Each row was made from one path, in order. Every step used is in the known rows, and no mark comes twice. Write each row's path.
In the rows, zero is written as 128.
Known rows
m, w, t: [112 161  92  96 115 124 104 124 135 134 165 170 114 119 122 131 150 100
  99 103 127 161  92 130 146 123 147 108 137 141 153  60 115 105 101 113
 119  92 121 146 147 141]
t, w, m: [145 109 168 142 106  93 137  97 142 147 143 129 101 112 111 149 138 104
 122  98 128 126 135 164 118 192  97 109 156  84 137 110 142 121 123 138
 136  93 116 132 129 103]
h, e, q, m, w, t: [144 119 140 103  98 107 140 104 127 146 135 179  76 138  93 111 160  84
 148  95 174 252  81  92 172 101 179 139 182 149 124  49 142 107 120 131
 126  61 123 189 136 166]
h, s, w, t, n: [ 79 166 133 157 118 137 141 106 160 123 129 151 116 123 140 117 115 102
  90 109 149 158 174 146 145 171 149 136 133 148 131 106 139 146 141 117
 128  93 135 155 171 116]
n, t: [149 133 134 216 127 107 117 124 115 125 145 148 161 122 130 127 126 111
 153 106 140 118 128  98 129 118 137 141 144 133 119 114 146 128 110 152
 140 164 108 121 124 138]
q, s, h, m, w, t: [ 97 149 118  94 171 147 144 111 122 106 109 111 108 114 102 118 147  93
  73 126 158 160 137  87 100 100 122 123 141 158 141  70  92  83 113 110
 104 150 137 130 159 166]
q, m, w, t: [132 133  94  92 117 123 105 144 127 122 172 160 105 110 118 147 136  99
 103 103 141 214 127 112 165  87 152 115 119 151 128  68 132 113  93 107
 130 125 118 165 118 165]
t, n: [ 93 139 139 151 108 139 136 157 112 122 135 120 133 106 143 117 123 117
 115 135 150 128 118 154 126 158 141 144 118 185 128 135  90 132 107 163
 134 112 140 132 151 132]
s, h, e, n: [123 127 160 106 129 120 160  99 123 124 110 112 110 148 112 100 143 146
 149 107 162 161 135  78 133 103 131 157 198 160 123 111 132  98 161 162
 133 114 142 139 121 127]
m, w, t, n: [ 83 173 105 118  99 132 112 149 121 130 167 166 116 102 135 123 146  92
  89 109 143 161  85 150 144 150 159 120 127 185 154  65  86 107  82 140
 122  79 131 149 164 146]
h, s, q, e: [105 122 173 153 161  98 144 126 140 112 114 104 123 155 128  78 124 124
 134 127 134 143 196 126 135  99 150 151 132 146 113 142 183 115 130 130
 110 153 153 151 120 142]
h, s, w: [131 136 130 171 138 126 137  90 150 124 131 137 126 132 136 120 113 131
 116 126 128 128 180 116 131 131 133 140 145  91 116 132 161 151 169 118
 136 120 122 160 134  99]
e, h, m, w, t, n: [ 88 155 102 110 106 143 159 116 119 149 138 174 111 121  99 100 115  79
  72 108 170 162  50 146 126 145 166 156 160 164 131  49  93 115  90 133
 135  70 121 160 166 178]
q, e: [122 142 164 147 140  98 102 127 145 125 121 128 134 115 118 125 126  95
 149 128 141 123 121 133 132 147 164 132 108 131 133 147 166 113  85 138
 134 120 154 138 128 137]
e, l, t, w, m: [149 102 141 156 122 103  76 104 158 118 168 143 130 143  98 165 116 103
 111  76 144 141 140 125 140 168  77 125 175 129 137  99 111 129 136 122
 122  35 100 152 134 128]
m, w: [140 144  98 129 121 120 108 127 110 130 169 148 123 111 131 129 145 123
 119 129 123 130  94 116 130 109 138 125 143 120 137  92 114 114 111 141
 130 108 116 153 123 126]
w, t, n: [ 65 159 136 109 103 142 130 151 140 127 126 145 119 118 136 122 127  93
  95 108 149 164 119 166 146 176 150 124 110 202 144  95  97 123  96 127
 119  98 144 124 177 148]
q, e, l, t, n: [104 141 154 178 137 109  54 147 148 100 148 137 157 127 116 134 104  81
 129 109 170 136 120 123 148 157 149 157 126 205 137 138 110 121  82 155
 127  48 147 158 152 159]
l, e, h: [118 152 134 114 128 128 155 117 115 112 120 171 115 125 109 123 117 159
  91  96 141 140  83 160 131 105 120 157 183 131 139 100 192 143 116 125
 165 124 107 128 145 117]
h, m: [128 108 116 117 129 153 157 105 135 130 110 106 131 137 115 125 104  85
 114 120 121 118 118 109  95 141 134 128 112 104 108 119 126 128 127 127
 130 121 135 146 116 159]
l, e, n: [132 125 153 112 116 153 128 117 121  92 136 137 121 123 139 140 133 161
 130  69 110 133  99 177 114 130 115 151 174 138 143 113 184 174 154 147
 160 109 131 129 132 118]
h, e: [135 118 145 119 116 107 160 109 133 144 102 120 114 139 122  97 144 101
 143 118 152 164  95  97 147 122 146 131 158 149 117 132 141 104 127 145
 131 109 139 151 122 131]
e, q, s, w, m: [159 121 196 198 141 129 104  93 132 143 139 167  95 101 100 131 178 134
 150 132 160 171 105 150 127 176 142 146 181 100 137  97 107 149 159 137
 109  57 105 154 198 115]
q, m, w: [158 114  93 121 122 120 107 145 105 116 176 141 116 102 123 144 130 118
 120 124 139 181 125  98 147  71 141 127 123 133 114  99 129 119 105 137
 143 141 113 172  95 152]
q, s, h, e: [116 131 162 120 170 111 168 120 116 115  76  88 107 123 112  92 163 130
 119 140 182 169 144  72 126  85 117 140 172 183 129 133 114  80 131 139
 114 168 141 123 148 132]
q, e, h, m, w, t: [109 158 133 114 133 106 126  97 145 146 124 178 114 122  83 110 118  59
 106 104 165 154  58 136 131 140 188 144 143 128 137  69 160 101  64 116
 132  78 141 165 149 180]
s, w: [122 146 125 169 127 125 111  98 140 136 159 144 125 112 112 148 125 120
 117 140 111 129 134 114 145 149 150 131 120  82 130 138 130 132 132 128
 135  99 120 149 135  95]
w, m: [158 122 156 137 116 125 117 123 147 149 146 146 118 114 127 124 156 130
 135 107 146 142 112 140 119 174 113 111 147 122 120 107 126 123 126 138
 120  98 104 136 147 122]
s, h, e, l: [129 153 138  99 143 101 138 109 133 102 118 112 112 156 104 116 125 127
 112 129 171 153 150  36 135 103  95 132 177 163 118 114 121  66 139 144
 118 113 127 146 123 120]
n, t, w, m: [165 117 171 229 107  75 124  95 126 145 159 147 134 105 113 145 137  91
 146  78 142 114 133 130 123 177 107 124 167  97 127  99 160 123 106 160
 146 132  97 127 126 115]
n, t, w: [139 122 145 218 117  79 135  97 111 125 143 131 143 117 117 147 114  92
 144  94 127 104 149 119 127 135 121 137 153 101 134 113 163 128 108 152
 153 155 116 118 110 121]
q, s: [132 116 148 140 161 129 127 142 116 113 100 105 121 109 137 118 155 129
 124 134 149 146 128 140 120 113 113 130 139 161 137 143 108 131 136 124
 112 157 132 116 156 141]
l, t: [114 104 114 155 135 140 107 123 135 135 135 145 155 143 108 128 120 119
 129 105 134 145 129 113 149 101 154 150 146 147 136 113 114 143 125 119
 132  92 120 135 128 149]
h, e, q, m: [156  90 163 129 110 110 157 107 119 141 109 145  89 145  99 109 144 103
 171 111 176 223 105  90 158 101 164 155 178 140 104 101 148 128 141 145
 137  83 128 178 118 156]
s, h, e, n, t: [138 130 165 172 129 107 152  95 113 124 121 124 132 142 112  99 140 133
 169  91 171 151 133  58 135  93 136 165 213 163 119 101 145  99 146 182
 143 141 126 132 116 131]
h, e, q, s: [146 101 186 147 135 112 157 102 119 140  80 129  91 138 109  89 177 108
 167 121 181 198  83 118 136 122 148 156 198 157 130 113 123 124 152 143
 114  85 139 150 168 147]
h, e, n: [150  97 162 116 109 120 150 103 132 142 113 120 112 143 133  96 154 118
 174  87 148 170  84 124 142 133 143 149 195 159 122 130 141 138 167 164
 135  84 146 152 121 137]
h, e, l: [154 127 137 110 121  96 125 114 144 118 122 121 114 152 126 116 134  99
 130 112 159 165  99  83 145 133 102 121 172 165 116 128 125  99 141 140
 117  81 129 162 128 133]

Write each row's path
[157  93 155 147 109  82 114  88 162 137 140 134 114 150  99 131 135  76
 131  68 165 176 106  97 155 162  98 125 205 150 125 106 126 105 134 138
 125  23 113 172 125 133]
h, e, l, t, w, m
[117 133 126 104 131 149 178  96 123 113 106 151 116 133  97 119  99 124
  80  92 138 132  79 147 105 117 126 158 170 115 120  93 187 144 118 124
 164 119 114 142 135 141]
l, e, h, m
[154 128 170 184 152 123 103 111 141 138 142 134 113  83 122 133 175 122
 120 131 150 157 120 139 132 172 123 120 145 115 132 136 106 129 136 133
 113 107 108 144 181 107]
q, s, w, m
[113 139  86  84 118 151 136 101 143 136 143 144 116 129 107 131 124  60
  89  99 122 147  89 111 110 139 152 111 118 117 129  58 114 109 104 113
 120  93 130 162 132 172]
h, m, w, t
[109 143 143 106 139 113 171 104 126 130 100 113 110 144 100 102 133 127
 124 135 164 155 146  56 134  96 130 137 167 151 122 116 134  72 125 146
 129 138 135 133 121 122]
s, h, e
[169 112 220 230 114  68  88  92 140 135 156 145 136 102 118 139 142  86
 195  58 150 118 113 166 122 197 146 148 179 120 137 117 188 141 106 183
 150  93 133 140 128 135]
q, e, n, t, w, m
[163 111 127 138 112 126 108 124  99 124 168 174  99 119  99 140 141 130
 150 127 151 194 111 111 142  88 157 153 160 114 123  65 128 141 130 141
 135  86 107 179 122 155]
e, q, m, w
[107 128 115 161 123 139  76 150 134  99 160 138 155 142 126 136 104 111
 105 105 159 143 126 115 145 141 114 153 149 209 131 117  68 139 121 146
 121  50 117 150 151 153]
e, l, t, n
[140 121 165 185 106 113 131  94 110  89 150 138 131 114 129 154 119 129
 143  41 108 110 116 167 116 133 108 157 195 116 147 102 209 171 139 166
 179 132 122 123 117 113]
l, e, n, t, w
[121 134 177 148 165 134 137 114 105 108  98 133 103 130  96 117 156 158
 138 149 172 156 152 113 109 103 123 164 183 143 145  91 102 120 157 133
 107 126 125 119 175 133]
e, q, s, h
[149 139 150 176 118 122  99  94 157 155 173 161 117  99 113 148 145 122
 124 122 126 140 119 130 139 195 139 117 139  78 121 121 128 127 131 138
 129  70 100 158 153  89]
s, w, m
[126 141 158 127 117 142 134 106 119 101 125 167 105 133 107 140 132 149
 125 100 124 142  98 158 115 129 130 154 172 108 145  86 184 157 137 134
 151  87 117 139 152 115]
l, e, q
[123 149 164 151 143  86 122 117 133 140 118 164 125 122  99 105 122 114
 140 127 171 135  93 146 146 129 168 161 151 136 135 131 172 116  86 130
 142 109 137 139 142 143]
q, e, h
[154 132 154 178 130 123 128  86 166 140 146 152 119 121 135 118 135 133
 122 110 145 142 168 124 125 177 120 127 158  87 112 116 160 144 166 126
 128  97 106 169 147  94]
h, s, w, m
[101 156 171 141 139 145 121  91 137  99 119 177  90 111  99 145 156 125
  99  95 135 184 102 171 136 145 142 141 167 118 164  78 169 157 139 107
 134  80 122 139 199 111]
l, e, q, s, w, t
[ 94 166 125 134 120 128 109  95 164 140 151 165 112 122 105 148 128  95
  97 115 115 162 135 132 164 163 161 115 112 102 145 106 131 124 123  96
 121  86 125 142 163 110]
s, w, t
[123  90 141 131 153 122 161 143 123 107 128  99 109 158 129  91 114 146
 117 122 135 190 224 105 149  50 125 152 131 154  88 129 165 129 158 117
 114 182 126 159 101 155]
h, s, q, m
[110 117 118 106 142 121 146 139 131 111 154 135  98 152 126  96 132 122
  94 103 134 213 197 109 164  49 140 134 140 165 105  78 158 111 135 102
 105 157 123 171 115 167]
h, s, q, m, w, t
[121 133 181 148 130 114 146  79 147 149  97 158  81 132  91 107 178  83
 144 112 173 220  86 121 161 149 170 143 188 138 144  92 125 122 148 120
 108  54 136 161 192 135]
h, e, q, s, w, t
[164 111 155 206 117 122 103 116 111 122 155 144 155 125 141 126 137 134
 184  77 134 122 115 134 125 129 136 164 185 146 126 111 142 165 157 170
 142 133 118 124 126 143]
e, n, t
[138 130  96 124 127 133 156  98 109 147 141 161 117 128  93 107 113 105
  98 123 150 137  59 118 113 109 148 158 172 106 118  73 120 118 113 129
 139  96 108 166 126 160]
e, h, m, w
[ 94 129 175 149 153  98 120 138 130 125 137 107 123 138 102 101 134 112
 139 143 116 139 149 129 150 109 168 142 105 145 124 148 153  92  91 141
 106 138 154 137 123 144]
s, q, e
[167 101 167 189 107 102 141  99 121 138 127 132 136 138 135  95 153 105
 194  72 160 160  84 103 143 124 152 158 208 167 117 117 155 137 149 182
 145 114 129 146 117 146]
h, e, n, t
[129 144 170 158 151  85 140 109 142 132  97 161 126 138 116  85 112 124
 136 117 182 140 130 146 135 122 153 169 169 142 124 125 197 132 115 124
 143 121 138 150 142 145]
q, e, h, s
[113 148 175 130 160 144 146 111 105  78  99 141  99 122 101 131 150 165
 108 118 154 150 134 132 106  96 108 162 187 139 153  87 162 135 143 133
 138 129 121 120 173 116]
l, e, q, s, h
[129 107 119 146 129 104  85 106 143 102 154 130 137 153 101 164  98 100
 105  90 130 129 151 113 145 130  87 136 162 136 143 115 113 136 139 116
 126  58 119 145 119 132]
e, l, t, w
[102 138 149 124 148 123 186 115 116 103 114 151 107 155 115  84 116 178
  82  96 138 153 142 155 136  69 113 176 197 146 121  98 215 142 147 119
 145 151 110 139 141 122]
l, e, h, s, q
[156 101 166 210 107  99 119  95 109 121 154 131 138 123 129 145 126 116
 175  68 122 111 131 154 122 145 121 159 189 116 138 111 157 161 153 169
 155 127 124 123 113 128]
e, n, t, w
[133 137 158 113 176 106 137 123 122  93  91  90 107 133 116 104 153 130
 108 136 189 172 147  59 128  93  80 133 182 194 127 130 103  75 144 136
 103 141 133 132 155 135]
q, s, h, e, l
[123 121 147 136 180 113 122 119 129  97  97 101 126 145 100 107 146 120
 112 121 193 183 149  49 143  74  98 149 191 211 133 121  90  86 143 129
 105 117 125 136 155 149]
q, s, h, e, l, t
[108 113 146 137 150 124 166 127 129 116 119 104 118 166 134  80 124 147
 117 127 123 146 202 120 132  82 120 148 149 146 105 127 155 127 165 121
 104 160 133 141 121 134]
h, s, q
[ 76 130 119 112 118 126 127 174 102 119 185 128 100 118 111 113 140 107
  88 123 134 217 146 126 178  76 170 138 106 204 118  79  96  92  82 140
 109 129 129 164 131 171]
s, q, m, w, t, n
[110 136 172 144 158  89  87 143 139 100 154 109 126 148 104 118 125 114
 127 135 123 135 152 114 149 117 129 136 114 160 122 146 139  88 105 134
  94 112 145 147 128 144]
s, q, e, l
[103 155 126 138 133 129 136  87 176 126 127 157 113 138 129 123 119 111
  98 104 133 159 180 129 147 147 139 125 140 109 129 104 164 143 160  92
 122 107 128 152 154 112]
h, s, w, t
[115 149  96 106 143 147 150 100 114 115 143 114 123 128  94 125 111 111
  89 139 134 115 139  54  92  96 129 136 136 102 121  75 108  80 112 144
 132 135 126 152 106 144]
s, h, m, w
[116 115 143 119 148 121 184 129 111  93 122 149  99 148 111  95 106 173
  83  91 150 193 162 141 151  40 121 177 186 157 104 102 221 146 138 113
 153 171 108 155 122 140]
l, e, h, s, q, m
[119 133 120 121 175 145 147 115 106 104 113  91 119 108 107 117 142 114
  86 145 154 135 138  73  85  85 113 137 147 144 130  95  90  88 121 136
 114 161 131 139 140 156]
q, s, h, m, w
[127 119 119 122 134 140 173  97 123 147 108 146 120 143  93 105  99 112
 106 122 153 133  84 128 112 124 138 159 159 112 110  99 131 131 127 117
 138 109 117 144 132 161]
e, h, m
[133 113 119 137 148 104 166 132  98 126 150 156 102 147 108  75 123 162
 102 121 164 199 155 113 162  29 137 176 190 152  98  82 158 121 143 121
 126 153 100 173 119 158]
e, h, s, q, m, w
[136 127 175 190 148 132 113  96 119 127 126 154 100 113 101 132 161 131
 145 145 148 160 120 139 131 139 150 157 165 100 144 114 109 153 162 127
 114  81 119 147 185 116]
e, q, s, w
[131 142 135 146 139 104 128  99 127 144 132 160 125 116  87 106 112  77
 125 123 162 128  60 122 120 129 181 158 148 112 124  94 157 107  74 141
 145  88 136 171 128 170]
q, e, h, m, w
[121 118 169 141 167 154 155  97 107 112  84 115 102 137  86 114 141 129
 127 143 168 149 148  98  86 113 126 163 169 125 130  86  98 122 157 131
 108 118 132 132 164 159]
e, q, s, h, m
[111 133 169 121 160 164 165  93 111  81  86 124 100 128  91 129 131 138
  99 114 149 144 125 117  79 108 112 160 177 124 139  79 159 135 143 132
 141 125 128 131 159 141]
l, e, q, s, h, m
[127 144 128  94 110 140 117 116 118  96 158 196  87 118 100 156 138 122
 104  75 136 213  98 143 145  98 148 139 163 129 144  38 184 144 109 116
 153  84 110 167 145 147]
l, e, q, m, w, t
[119 139 167 123 130 112 170  88 119 134  98 137  97 155  82  99 142 136
 147 136 176 169 134  63 131 105 144 160 195 133 127  86 132  84 145 150
 126  95 131 145 137 125]
s, h, e, q
[114 107 209 215 136  72 114 110 115 119 158 108 132 133 103 115 133 100
 176  89 111 126 155 148 147 123 162 166 155 130 132 132 177 119 112 174
 129 137 153 133 110 144]
s, q, e, n, t, w
[136  98 133 139 118  86 124  90 150 122 126 122 120 161  98 131 119  76
 123  83 154 166 117  87 160 126 108 138 190 153 130 120 125 110 136 132
 131  46 126 165 113 135]
h, e, l, t, w
[128 144 132 171 139 114 156  86 137 139 125 174 117 139 111 101 109 150
 108 126 160 143 142 129 144 114 139 168 189 100 119 111 165 151 166 112
 142 110 103 159 150 110]
e, h, s, w
